Known rows, with every way that one mark hangs from another:
{Q758 Q816}: [-13.9 -40.5 -13.3   5.8  41.0  -7.4   6.9   5.4   1.5  -4.3 -23.7  25.1
  18.7  -4.1  -1.1  -2.1   8.9   8.2]
{Q63 {Q816 {Q642 Q146}}}: [ 30.4  10.5  -3.6  19.0 -12.7  12.9 -38.2  -2.8  17.1 -25.4  -8.8 -17.6
  -5.3   2.8  24.9   0.4  18.4 -10.5]
{Q799 {Q758 {Q816 Q63 {Q642 Q146}}}}: [ -2.6  -0.2   1.6  10.3  30.1  -9.0 -20.8 -22.3 -21.8 -18.9  21.6  -7.0
  22.6 -13.9  16.9  -5.7  30.8  30.6]
{Q758 Q799 {Q816 Q63 {Q642 Q146 Q820}}}: [ 20.5  17.6  -2.4  10.4   8.4 -12.9 -10.9 -33.3 -31.7 -37.6  29.6  -6.8
  23.3  12.3  13.5  -4.2   9.6  32.9]
{Q816 {Q642 Q820}}: [ -2.6  -8.4   4.4  23.6 -27.6 -10.0  11.1  22.1   7.4   9.1 -28.8   5.9
  -1.0 -13.4   0.0   1.9  -1.5 -16.5]
{Q642 {Q146 Q552} Q820}: [ 15.5  14.9  10.5   2.7 -11.6  11.8  22.8  -1.3  13.6  10.4 -20.9  -4.7
  -7.6  15.0  -0.9  10.3 -17.3 -52.9]
{Q552 Q816}: [ -4.7 -34.9 -19.6 -18.4  21.9  -1.1   9.2  25.2   7.7  16.2 -22.5  11.5
 -17.1  -0.7  -3.7  -5.5   6.4 -17.4]
{Q820 Q642}: [ -5.5 -53.7   2.4  17.9  -6.6  -9.6  18.6  34.6  18.4 -13.3 -31.5  17.0
  15.8   3.7 -10.2  -6.8 -15.6   2.9]
{Q758 {Q816 Q63 {Q642 {Q146 Q552} Q820}}}: [  0.5  46.2  10.0  -2.3  -5.9   1.2  -7.2 -31.3 -10.6  -6.5  27.5  -3.4
  15.2   3.5  10.0   5.5 -11.5  20.9]
{Q799 {Q758 {Q816 Q63 {Q642 Q146 Q820}}}}: [ 11.2  27.6  11.4   9.0   5.7 -18.9  -6.3 -23.6 -29.4 -15.9  17.3  -5.9
  18.9 -13.7  18.8  -6.9  28.3  13.0]
{Q642 {Q146 {Q552 {Q816 Q63}}} Q820}: [ 18.9  40.3  -5.9 -33.6  -1.3  10.9  14.5 -14.7  -2.3  11.4  22.4  -2.7
 -29.9  16.1  -0.4   2.1 -11.4 -25.5]
{Q799 {Q758 {Q816 Q642}}}: [-33.6 -37.6   7.2  15.1  28.5 -21.0  -9.8   7.9 -16.9   1.3 -30.2  -2.5
  28.8 -28.5   5.2 -10.8  34.3  21.8]
{Q552 {Q816 Q63 Q642}}: [-14.9  -9.4 -20.6 -15.6   7.3  -3.0 -14.8   9.6  -2.3  11.1  23.4   5.6
 -20.0 -12.8  -1.6  -5.8   9.1  30.7]
{Q146 Q552}: [-33.9 -33.4  -1.6   0.3  16.3  10.1  13.6  10.9  16.6  21.1 -30.6   8.4
 -10.8  -0.8 -16.6   7.4 -10.7 -12.9]
{Q642 {Q146 {Q552 Q816}} Q820}: [ 21.9  25.4   6.2 -29.2  -8.4  11.2  18.1   5.2   5.7  19.0 -14.6 -12.0
 -18.0  14.9   1.6  -0.1 -11.6 -53.3]
{Q758 Q799 {Q816 Q63}}: [-25.1 -43.7 -23.0  -2.5  61.5 -11.8  -3.7 -18.3 -25.1 -26.4  13.2  23.8
  11.8   7.2  -6.9  -6.0  12.7  50.5]
{Q146 {Q642 Q820}}: [ -1.7 -17.2  10.2  10.0 -38.7   2.2  22.2  33.7  15.7  12.6 -37.3  18.8
   4.7  -3.2 -31.8   6.6 -12.3 -27.2]
{Q642 Q146}: [ 28.4 -27.9 -11.5  16.9  13.3  12.4   8.9   3.2  20.6  -8.7 -16.7   1.6
   2.3  13.7   8.4   6.8   0.0 -35.9]

Rows:
[ 44.5  22.2   2.3  -3.9 -28.5   0.3   2.4  12.2   1.3   5.1  -8.8 -18.3
  -1.5   5.3  16.7  -2.9   1.9 -35.2] -> {Q552 {Q816 {Q642 Q146 Q820}}}
[ 20.9  10.5 -17.9 -10.1   0.8   7.4 -19.1  -7.4  -0.1  -4.7  39.7 -11.5
 -13.6   3.8  14.6  -0.9   6.3  12.4] -> {Q552 {Q816 Q63 {Q642 Q146}}}
[  7.8   7.1  -1.9 -30.2  -1.2   5.8   2.8   1.5   6.1 -10.1  30.4  -5.5
  -2.9  17.1  -4.2  -7.6 -25.1  12.1] -> {Q820 {Q642 {Q146 {Q552 {Q816 Q63}}}}}
[ 13.7   0.7 -11.6  21.9  -4.3  11.0 -12.8 -12.3   8.7 -12.5  30.6  -5.9
  -3.6   2.2  12.0   6.3  -1.0  13.0] -> {Q816 Q63 {Q642 Q146}}
[ 22.3  48.9  18.5   5.2 -40.8   9.3 -20.2  -7.4  12.2  -4.5 -14.4 -27.7
 -12.8   5.3  16.1   3.5   1.8 -27.7] -> {Q63 {Q816 {Q642 {Q146 Q552} Q820}}}
[-27.6  -4.5  22.8  -3.2 -41.1  11.6  20.2  27.7  17.9  31.0 -38.5   8.4
   3.9  -0.4 -43.2  10.9 -26.8 -22.0] -> {Q146 Q552 {Q642 Q820}}
[-38.5 -21.2  -0.1   5.2  37.5 -20.9 -15.7  -9.0 -25.7  -5.3   9.0   9.8
  15.9 -30.3   3.4 -10.6  32.7  50.2] -> {Q799 {Q758 {Q816 Q63 Q642}}}
[ 11.0  27.1  19.0  14.4 -34.3   8.9   7.3   0.7  10.7   9.2 -16.3 -19.8
   2.8   6.3   3.8  10.3 -15.4 -30.2] -> {Q816 {Q642 {Q146 Q552} Q820}}
[ 28.0  27.1   0.1  19.7 -26.5   1.2   1.4 -10.9   1.7 -10.2  23.4  -3.0
  -7.3   1.6  14.4   5.4  -2.7  -7.3] -> {Q816 Q63 {Q642 Q146 Q820}}
[-25.5  30.4   1.6 -26.4 -17.5  -3.6  -0.1   2.4  -7.6  28.3  15.1  -2.4
 -25.4 -10.7  -8.4  -0.9 -10.6  12.5] -> {Q146 {Q552 {Q816 Q63 {Q642 Q820}}}}
[-25.2  21.4   7.2 -43.6 -27.7   8.7  11.0  14.5   1.1  34.0   6.0  12.8
 -23.0   1.4 -41.5   4.1 -20.7   1.6] -> {Q146 {Q552 {Q816 Q63}} {Q642 Q820}}
[ 11.8  -1.5  -3.6 -27.2  16.6  19.6   1.9   5.0  13.5  14.9  -8.5 -13.1
 -12.6  17.5   0.9   1.2  -8.9 -32.9] -> {Q642 {Q146 {Q552 Q816}}}
[ -9.3   6.3  -2.9  16.3 -22.8 -10.7   6.0   4.0   0.1   5.7   9.8  11.5
 -13.3 -15.5  -1.4   1.7  -2.5   9.6] -> {Q816 Q63 {Q642 Q820}}
[-30.8 -31.7 -12.8   8.9  41.1 -15.5 -21.1 -18.9 -28.3 -27.3  20.7   8.1
  19.9  -1.5  -1.2  -6.0  13.6  70.4] -> {Q758 Q799 {Q816 Q63 Q642}}
[-34.4 -34.4  -8.6  -3.4  58.6 -16.1  -0.1 -11.9 -22.2  -4.3   1.8  22.3
   7.2 -23.1  -2.9  -9.8  33.1  29.1] -> {Q799 {Q758 {Q816 Q63}}}
[ 10.0 -20.8  16.7   9.0 -11.5  10.7  11.9  13.2  21.5 -12.0 -17.1  -7.3
  18.9  17.1  -6.3   0.4 -29.5 -13.5] -> {Q820 {Q642 {Q146 Q552}}}
[  7.4  41.9   9.7   8.4 -26.8  10.2   0.8 -17.4   4.6   8.0  22.2 -11.7
 -12.2   3.9   4.2  10.2 -16.4  -3.4] -> {Q816 Q63 {Q642 {Q146 Q552} Q820}}
